What can hang from each mark
k_526: k_784 k_896 k_989
k_896: k_4 k_182 k_526
k_784: k_4 k_157 k_182 k_526
k_157: k_784 k_896 k_989
k_989: k_157 k_182 k_526
k_182: k_784 k_896 k_989
k_4: k_896 k_989

Each row was made from one small tree. Brackets hold a mark, then the marks that hang from it, in the order of their numbers. Every link used is in the known rows. Write each row's tree.
Known rows
{k_989 k_157 {k_182 {k_784 k_526}}}: [-20  27  -6 -20 -21   9  13  -1   0   8   5  24 -10   7   7  -1 -12  -5
  -5  13   2  -2  16  18 -17  -2  18  20 -11 -23  -9  10   6  31  14  12
   1 -36   5  -3  22  40  -8   0 -10   8   5  13 -53  19 -10  -9 -15  27
 -13  12 -11  -9  14]
{k_526 {k_989 k_182}}: [-16  52 -18 -12  -6   6   7   2  -7  10  14  13  -7   0  -3  -7 -24   7
 -24  -4   2  -1  22 -12  -9   6  -3 -13  -9  -9  -1 -10 -12  21   6  -1
 -11   2  -1  -1  10   4   3   5  20   8  -2   9 -47   0  -4   7  -9   7
   1   1  -7  -5  -5]
{k_526 {k_896 k_4 k_182} {k_989 {k_157 k_784}}}: [-37  -4  25   1   0  16   9  -5 -16  -5  22  13  28   5  10   9  38 -10
 -28  -3  12   1 -11  12  -4 -19 -11 -21  -7  18  -1  -3  18  22  -8  11
 -22 -26 -30  19  33 -12  17 -16  -5  -4  19  19 -28   9 -24 -14  -4 -15
  -3  -9  29   3  -8]
{k_182 k_784 {k_896 k_4} k_989}: [-21   0  16   2 -10   1  18  -4   6 -28   2  13  -4  30   8  11   7 -26
 -15 -13 -12 -11  19 -12   1 -23 -20  -8 -10  31 -22  23 -28  45  26   0
   3  10  14 -20  20 -26  -4 -30 -10 -36   4  11 -12   9   0  -3  -4  40
  15  -6  13  -1  15]
{k_4 {k_896 {k_182 k_784} k_526}}: [-19 -26  16   8   7  -7  12  -3  10   2  23 -13  17   2 -43   4  44 -16
  -9 -21   1  -1   7  21  -4 -12  14 -20 -18  -6 -22   4  12  25  10 -28
 -27  14 -10 -23  -5   1  -3 -16 -21   7  12  20 -16  22 -11   4 -10  19
  14  -1  16  16 -22]
{k_526 k_784 {k_989 k_182}}: [ -5  18 -14  -2  -7  16  -7  -4 -21   4  15  27   5   1   5 -11 -24  11
 -31 -14  -7  -5  18 -18 -16   0   1 -15  -2 -13  -5 -12  -3  10   1  -2
  -9  -8  15  16  17  -6   3 -10  21   8  -1  10 -51   7  -9  15 -10  16
   9  -3  -9  -3   6]
{k_784 {k_4 {k_896 k_526} k_989} k_157}: [  5   5   1 -17  -2 -17  14 -11  15  -5  17 -30  -2   2 -25  -9  41 -14
   3 -25   2  -8  18  33   8 -16   3 -23 -17   1 -14   0   0  -2 -10  -8
 -33   4 -40 -18 -25 -18  12  14  -1   2 -18 -26   6 -24  12  -8 -16  -4
   9   5  -3  37 -45]
{k_157 {k_784 k_182 k_526}}: [ -5 -22  35 -19  -4 -13   5  -3   4   6  25   2 -22   0  21  12  -9 -16
  -6   7  -3 -10 -20  19   2  11   5 -10 -17 -32   6   2  13  19  -5  -4
 -21 -11  11   0 -15  48   2 -22 -16  28   5  -4   2 -12  -3  -5 -23 -30
  11  16 -17  31   1]
{k_526 {k_989 {k_182 {k_784 k_157}}}}: [-32  33 -24  -8 -14   7   8  -5   1   1  10  21 -18  15   5  -3 -22   0
 -20  -1   9 -18  18 -24  -6   3   7 -16 -16  12 -12  -1  -8  27   9   1
  -9 -25  -3 -12  -8 -14   4 -18  15   1  -3  11 -52   8  -9  -2 -15  48
   5  -5 -16   4  -8]
{k_896 k_4 {k_182 k_784}}: [-21 -16  16  -5   6 -14  11  -1   6   4  28   7   9  12  -1   6  11 -20
 -14 -14   8  -2   2   9 -16  21   1 -21 -25  22 -24   6  16  47  12  -9
 -25  -2  -2 -28  25  -3  -9 -33  -7 -12  19  18 -11  21  -4  -7  -5  24
  -1   3  29   6   4]
{k_157 {k_896 k_4} k_989}: [ 13  21  13  -3   6 -16   3   4  -5   4   5 -33 -14 -27   9  -7  10 -18
 -16  -6  11   5  18   7 -38  37   2 -23 -25  20   0 -24 -23  20   2   2
 -33   7  -9 -13  27  -3  11 -22   1 -10 -12  -3   6   6  14 -14  -8 -12
  17  -9  17   0 -21]
{k_989 {k_157 k_784 {k_896 k_4 k_526}}}: [-16 -13  32  -4   8  -5   5   3   9   6  12 -41 -12 -20 -14   7  29 -28
  -8  -4  21   7 -21  35 -33  26  -2 -14 -10  20   5  -1   1  11  -5   3
 -41 -26 -30   2   4  -2  17 -34 -15 -11  -5  33 -15   3  14  -6  -9 -26
 -10  -7  27 -12 -45]
{k_4 {k_896 k_526} k_989}: [  3  15   5  -4   0  -7  17  -8   5  -3  11 -38  10 -11 -35   1  37  -5
  -5 -32  -1   9  18  25  -4 -14  -8 -30  -8 -17 -11 -12 -11  -1   7 -17
 -24  22 -24  -8  -1   1   3   2   2   3 -19 -15 -15 -10  -4  -1 -18 -15
   6   8   0  27 -27]
{k_989 {k_182 {k_784 k_4 k_157} k_896} k_526}: [-27   8  -9 -30 -22   7   9  -9   5   0   4  11 -24  32 -16   1 -31 -26
 -19  19  -1  -8  20   0  -2  -5  18   6  -8   6 -11  16   1  29  15   1
  13   7  -4  -9  11  -8  -6  14  13   7   4  10 -40   4  22  -8  -4  55
  -3 -24 -12 -13  -1]
{k_157 {k_784 k_182}}: [ -3 -14  39 -13  -4 -11   8  -3   0   4  13  -2 -15  -3   9  15  -9  -8
 -11   4   0  -8 -22  -8   0  16  -4 -29 -16  -9  10   0   8  14   4  -6
 -19 -13   1   1  -1  19  -4 -26  -8  12   3   3  -6  -5   0  10 -19 -31
   7   9 -13  19 -15]
{k_4 {k_896 {k_526 {k_784 k_157}}} {k_989 k_182}}: [ 12  -1 -10  -9  -7   5   3 -11   2  -7   8 -18  18   2 -28  -7  16   6
  -8 -28 -13  -1  19  22 -11 -18   2 -31   3 -13 -15  -7  11 -10  -1 -11
 -25   3 -22  -6 -16 -15  10  -7  20  15 -21 -13 -25 -16 -10  12 -18  13
  15 -11  -4  26 -20]
{k_182 {k_989 k_526}}: [  4  32   8  -4 -10   4  11  10 -12   8   5  -1   4   1  -9   7 -20 -16
  -4  -1  -9   2  23 -26  -6  16  -7 -12   0  -5   2  11 -20  25  19  -7
  -1   5  -3 -10  41   7  -2 -18  34  -1   2  -7 -17 -18 -11 -12 -18  -1
  36   5  -4  -6  -1]
{k_4 {k_896 {k_526 {k_784 k_182}}} k_989}: [ 17 -18  32  -5   1   1   2 -14   4 -17  14 -19  17   1 -14  -9  33  -1
  -7 -36 -25   2  16  18  -5 -22   4 -36  -7 -36 -16  -5  13 -11  -4 -13
 -23   9   5  16  -1  17   7 -24  -7  21  -5 -15  -4   3  -3  22 -19 -24
  14  10  -3  48 -10]
{k_989 k_157 {k_182 {k_896 {k_526 {k_784 k_4}}}}}: [ -1   4   4 -19  -9  18  -7 -13   9   3  15  10   2  24 -26 -12   8 -10
 -30  -5 -16  -7  18  30  -5 -29  15  12  -2   0 -10  14  13   8   6   6
  -2 -22  -8  31  17 -10  -8  24 -10   0   6  19 -31   9  19  21   5  14
 -22 -12   4 -17 -22]
{k_4 k_989}: [  5  32   3 -13  -1 -11  13  -8 -11   6   9  -8 -10  -8 -10   8  -1  -4
  -9 -14   1   5  19   0  -6   9  -8 -27 -13  -1  -8 -13 -16  13  12  -7
  -9   2 -15  -8  26  -1  -4   8   9  -4 -11 -29 -26  -8  -1 -10 -17  -9
  -8  12  -8  14 -13]
{k_896 k_182}: [  1   9  13  -5   6  -7   7  -2  -6  23  27   6   2  -4 -19  -1   9 -11
 -12  -4   0   1   8   6  -9  20  10 -24 -20  10  -8  -2   9  29  11 -18
 -21  -2 -18 -21  24  -3 -11   7   0   4  15   1 -10  -7   6  -7  -7  -5
   1   4  10   3 -20]
{k_784 k_4 k_157}: [  8  11   3 -22  -2 -14   7  -8   5  13  25   5 -14   7   5 -15   1 -16
  -4  -4   9 -20  11   2   3  14  10 -16 -25  30  -5   5  -4  23  -4   4
 -22 -21 -25 -25  -8 -19 -11  17  -7  -9  -3  -8   2 -24  20  -8  -5   6
   4   8  -8  14 -36]
{k_182 k_896}: [ -4  16   9 -14  -6  -1  11 -11  -4  -2   9   4 -11   9 -13   0   7 -16
 -25  -7  -8  -4  19   8   3 -10  -8 -16 -14   8  -6   0 -23  24  16  -8
   6  12 -11  -1  15 -22 -16  21 -15 -15  -2  10 -25  -8  21  -1  -3   0
 -11 -12  -6   7  -7]
{k_157 {k_784 {k_4 k_989} k_182}}: [  0 -11  43 -25  -6 -13   9  -9   3   0  10  -8 -26  -1   2  19  -5 -10
  -2   0   1  -5 -18   3   6  10   6 -23 -15  -9   6  -4  11  -2  -2  -2
 -17  -4  -1   8   4  23  12  -4  -2  16  -2 -38   7  -7   6  -1 -16 -31
  -1  21 -17  26 -26]
{k_526 {k_896 k_4 {k_182 {k_989 k_157}}}}: [ -6  27  27  10   0  13  14   3  -3  -8  16  15  44  19   7   0  42 -12
  -2  -3 -11   2  24   9  -4 -22  -9 -12  -2  31 -11  23   5  39   6  13
 -13 -17 -27 -17  54 -13   2  -4   1 -19  22   9  -2  -6 -21  -6   2  -1
  17   2  36  -3  -2]
{k_4 k_896}: [  5  10   9  -4  -1  -5  17  -5 -10   4  11  -8  10 -13  -3 -11  21  -4
  -7 -15   1   1  16   3  -3  -8  -8 -25 -11  -9   0 -10 -15  14   5  -7
 -14  13 -17 -11   7  -6  -4   7 -18  -4  -5  11 -23 -10  -3   6 -10 -12
  14   5  -9  17 -14]
{k_896 k_4 k_182}: [ -3   2  15  -8  12 -17  12   1   3  13  35   1  12   4   0  -1  15 -17
 -13 -11   4   5   5  13 -16  28  -8 -22 -22  20 -13   1  16  40   5  -9
 -35   5 -15 -23  23  -6  -8 -17  -1  -4  19  13   3  -4  10  -6  -3 -10
   1   4  32  10 -10]

Write each row's tree
[ -9   1  20  -6   6   3  15  -2  -8  -2  31   2  39   6  -7   0   9 -21
 -16  -7  -1  19  17  21 -12  10 -10 -17  -8  -1  -9   5  19  40   2 -11
 -17  25 -17 -19  48   7  -6  -7  20  13  20  21 -15   3  -8 -13   2  -9
  17 -12  32   6  13]	{k_989 {k_526 {k_896 k_4 k_182}}}
[-42  44 -11  -5 -20  40  12 -11 -13 -14  -2  32  14  14   1  -1   2   2
 -23   1   4  -3  32  -8  -6 -38   5  -1  -3  -1  -9  -3  -9  22   9  16
  16 -24  -4   9  33   5   5  10   3  -1   4  21 -76  33 -29   4  -3  31
  -7  -7 -11 -13   6]	{k_526 k_896 {k_989 k_157 {k_182 k_784}}}
[  8  18  21  -5   1  -2  -2   9 -20  26   4 -31 -15 -32 -34   2   0 -23
 -17  15   6  14  25   3 -41  48  30 -19 -17  -7   2 -22  -3  16  12 -15
 -21  17 -10  -2  50  16  11  -7  23  20   1 -16  -3   4  11 -29 -15 -11
  21 -16  11 -15 -26]	{k_157 {k_896 k_182} {k_989 k_526}}
[-24   8   6 -15  -8   2   9   2  19  -4   9 -21  -1   9 -18  20   3 -15
 -32   0   6   3 -16  37  -8 -10 -16  -4  -1  10   3   9   7  19  12   4
 -18  -9 -22  16   8 -10   7 -16  -7  -5   3  43 -38  -1   2  11  -5  -4
 -23 -20  28 -15 -20]	{k_989 {k_157 k_784} {k_182 {k_896 k_4 k_526}}}
[ 17 -28  36 -12   7  -4  -8 -10  22   1  39   5   6  22  -2 -16   9 -16
 -13 -21 -18 -15   2  17  -3   0  18 -12 -19 -11 -14  11  23  10 -11 -10
 -28 -13  13   5  -8  15  -9 -15 -10  18  10   0  16   8  18  26  -3 -14
  10  15   1  23 -18]	{k_896 {k_526 {k_784 k_4 k_182}}}
[  0  70  -8 -34 -22  13  14   1 -18  18 -11 -12  -2 -14 -18   9 -27   3
  -7  15  -1  21  30   1 -26  16  -2  -6   9 -25   5  -7   3   7  17   8
   5 -12 -23  24  66  25   6   5  42  15  -3 -10 -60  -3  -9 -15 -20 -10
 -16   6  -5 -14  -2]	{k_4 {k_989 k_157 k_182 k_526}}
[ -4  15  10   3  -2   2  11  -1  17 -12  11  -7  -5  25 -30  12  17 -20
 -14 -18 -21  -7  19   4   9 -24 -10 -14  -8  13  -9  22 -31  25  23 -18
  -2  13  -8 -14   0 -21  -8   0   0 -13  -3   2  -6 -15   9   6  -5  12
  14 -10   6   0 -23]	{k_182 {k_896 k_526} k_989}
[ 11  17  24   2 -17  44   1  -5 -31 -10  -4  23  42  13   2  -3   6 -12
  -9  -4 -22   1  32 -19  -8 -28   0  -7  19  -6  -2  17  -8  15  11  14
  19 -26  -2  22  70   1  -6 -11  22  -8   5   3 -37   0 -30  -4  -8   8
  36  -3  -3 -11  15]	{k_182 {k_989 k_157 {k_526 k_784 k_896}}}
[-26  15  13 -14  -4   4   4  -4  -3  10  26  21  -2  -4  11 -26  50  -9
 -12   1  -4 -12  22  32   2 -30  20  10 -17 -29  -6   4  16  19 -19  13
 -32 -20 -24  25  10  24  20  29 -25  11  12  -7  -6  -4   5 -26  -8  -7
   2  16   7  22  -8]	{k_784 {k_4 {k_896 k_182}} {k_526 {k_989 k_157}}}
[ 14 -28   5   5   1   3  -1 -10   1  -6  26  -9  21   4 -14 -18  36 -11
 -11 -32  -8 -18   9  13  -5 -14   1 -30 -10   3 -13   0   5   2  -5 -14
 -31 -12 -18 -10 -22 -28  -3 -18 -12  -3 -11  15  -9 -13  -3  12 -15   7
  24 -10  -1  31 -25]	{k_4 {k_896 {k_526 {k_784 k_157}}}}
[-20   3  14   3 -14  11  12  -7  -1 -17  -8  18 -13  28 -11  14   4 -21
 -14  -8 -15 -16  27 -21   9 -28  -2 -12  -9  20 -16  19 -34  35  31  -3
  18   3  15 -15  17 -23  -8  -8 -12 -28  -1   2 -24   8  -4   0  -9  41
  15  -6  -8  -5   4]	{k_182 k_784 k_896 k_989}
[-39  -1  12  10   1  22   3 -14 -13 -11  20  32  19  15 -11   3  26  -7
 -23 -15   2  -6  19  -7   5 -25  10 -19 -17   6 -20  -3   1  32   6 -12
   2  -1   3 -15  20  -4  -5   4  -5  -1  16   5 -37  30 -18  -8  -2  31
   9  -9   6   7   4]	{k_526 {k_896 {k_182 k_784}} k_989}
[-23  20  11   3   7  17   8 -11 -16  -1  28  25  24  11  -7  -6  28  -4
 -26 -12  -3   2  21   1   5 -21   4 -25 -15   5 -11  -6   1  28  -2 -10
  -7   3 -16 -10  23  -9  -2  21   3   7   9   0 -26   4  -9  -8   1   2
  11  -8   9  11  -6]	{k_526 {k_896 k_182} k_989}
[ -9   6  -2  -5  -7  -9   4   6   8  -2   1 -13 -21 -16  15   1 -14 -21
 -12   5   9   7  20  27 -42  23  23   8 -25 -18  -8 -10 -11  30   8   6
 -24   7  22 -26   7  40  16 -27   5  15 -10   1 -15  24  -1 -19 -11  28
  14  -8   7  -6  10]	{k_157 {k_896 k_4} {k_989 {k_182 {k_784 k_526}}}}
[  8 -26  41 -27  -9  13  -6 -15  -2  -9  18  18  -8  26   4 -13 -12 -24
 -28   2 -25  -9  20  -4   1 -10  11  -7  -7 -23  -6  14  15  15   1   0
   4  11  23  35  34  11 -10   1  -7  18  15   3  -4   5  35   9   3  -8
   8  -6  -9  12  13]	{k_989 {k_526 {k_784 k_4 {k_182 k_896}}}}
[-25  14  10  -6  -5   9   1   1   0  10  14 -13  -6  -3 -17  15  17 -11
 -28  -8  15  -9 -15   2  -4  -1  -4 -15 -12   4   8  -6  -5   4   0  -1
 -28 -43 -28  33   3  -2  15 -27  -2  -5  -3  14 -37  -1 -12  -7 -23 -21
  -9   3   4   1 -38]	{k_896 {k_526 {k_989 {k_157 k_784}}}}
[  9 -16  14 -12 -17  14  -5  -9  -9 -10   8  25  -7  35  -1  -8 -10 -28
 -16   2 -26 -23  24 -19   5 -18   7  -5   4  18  -7  28  -9  16   6   4
   7  -5   1  11  22 -33  -2  -1  14 -11   2 -12   0 -23  17 -13  -8  33
  33 -18  -8  -1  -1]	{k_182 k_896 {k_989 {k_526 {k_784 k_4 k_157}}}}
[  2  -2  21  -1   4  -8  -1   3   5  11  18   3 -25   2  -1 -15  27 -22
  20  13 -14 -10  18  22 -18  15  28 -11 -19  11  -6  23  -3  26   1  -6
 -28 -12 -12 -44 -14   9   9   3   2   9   0 -18  24 -32  22 -32 -14  17
  30  -3   6   8 -22]	{k_784 {k_157 {k_896 {k_182 k_989}}} k_526}
[ -2  24  12 -12 -14   7  10   2 -10  -6  -5  -1  -4  15 -16  10 -12 -20
 -16   4 -19   0  28 -17  -1 -10 -12 -10   3  -2  -1  18 -29  25  26  -8
  15  20  -1   5  42  -9  -4   0  18  -6   0   0 -21 -18   6 -12 -10  10
  24 -11  -1  -7   7]	{k_182 k_896 {k_989 k_526}}
[-21  20  24   3 -12  13   6   5  -4   9   3  21   2  13 -14  12  21 -15
   1   9  -7 -14  16 -16 -10  -2  16  -7  -7  22 -14  24   1  37  24   2
  -4 -43  -6  -7  46  -2  -5 -20  -3 -19  21   0 -19  12 -25  -9 -15  28
   8  13  12 -12 -11]	{k_896 {k_182 k_784 {k_989 k_157}}}
[-10 -35  41   7   4  -2  -2   6  -9  14   8  -6 -23 -16 -10  10  17 -25
   8  14  -5  -3 -14  17 -15  17  25  -5  -6  -7  10  14  -1  18   6 -11
 -26   3   2 -25  -7  27  21  -7  -2  14   1 -16  11 -14   5 -25 -17   1
  33   0   5  -8 -22]	{k_157 {k_784 k_526} {k_896 {k_182 k_989}}}
[ -8  25 -10 -12  -4   1   8  -4  18   1  13 -11  -5  15 -38   4  -6 -10
 -26  -9 -10   5  16  27   0 -12  -3  -5 -10  -4  -4   5  -6  20  19 -17
  -3  22  -9 -12  -3  -6 -15  21   2   9  -3  23 -32  -4  16  17  -1   8
 -12 -14   7  -7 -17]	{k_989 {k_182 {k_896 k_526}}}
[ -9  31   4 -14   5  -1   4   7  16  10  13 -35  -4 -12 -14 -18  14 -12
  -2  -2   9  17  15  38 -43  21   3  -3  -9   8  -3   2   7  21   0   5
 -33 -11 -21  -9  16  10  14 -11   4   2  -5  37 -25   6  22   7   3 -12
 -15  -9  31 -18 -30]	{k_989 {k_157 {k_896 k_4 k_526}} k_182}
[-13  -1  14 -15  -5 -10  12  -5  -5 -10  -1 -30 -24  -6   0  -1  -4 -29
   2  -5  15   7  19   4 -38  32   3 -25 -12  13 -19  -3  -8  20   4   2
 -15   1  -8 -17  24  -3  18 -40  24  -8 -12  -9 -23   6  18 -36 -18  21
   2 -15  10   6  -3]	{k_182 {k_784 {k_157 {k_896 {k_4 {k_989 k_526}}}}}}
[  7  46  34 -15 -13   8  12   5   5   0   5  10  -2  13  16  -4   9  -6
   5  11 -20 -13  23 -17  -1  -5  -1 -15  -7   2   2  21  -5  25   9  13
  -6 -41  -4   7  37  13  -3 -19  -3  -4  11  -4  -2 -13  -8  10 -14 -23
  12  22  -3  10 -14]	{k_784 {k_182 {k_989 k_157}}}
[-19  -6  33  -5  -3  11  14 -10 -16  -4   9  -7  28  -8  -6  25  37 -13
 -13  -5   8  12 -11  27  -5 -12 -12 -26  -3  15  -5  -1  22  15  -2   6
 -17 -17 -40   6  47  -2  15  -7   3  -3  10 -10 -18   1 -23 -20 -10 -19
 -10  -2  30  10 -16]	{k_526 {k_896 {k_4 {k_989 {k_157 k_784}}} k_182}}
[-16  19   8   2  11  -1  -5  -4   3   4  19 -24 -20 -14 -24 -16  23 -15
 -15 -18   8   1  18  12 -20  11   9 -22 -19   0  -6 -13 -21  13  -3 -16
 -32   4  -9  -5 -12  -3  16  -7   1   1 -10  11 -21   1  27  -5  -5  -9
   1  -8   3   0 -35]	{k_157 {k_896 {k_526 k_989}}}
[ 12 -14  17   1  -9   9  -5   6 -19  11  17  17  16  18 -11  -2  -8 -17
  -6   3 -21 -12  15 -26  -9  19  13 -22   4  11 -12  21  16  22   8  -9
 -15 -21  -7  -4  36 -15  -3 -31  35   6  14 -13  -1 -23 -12 -16 -21  24
  44  -6   9   4  -6]	{k_896 {k_182 {k_989 {k_526 {k_784 k_157}}}}}
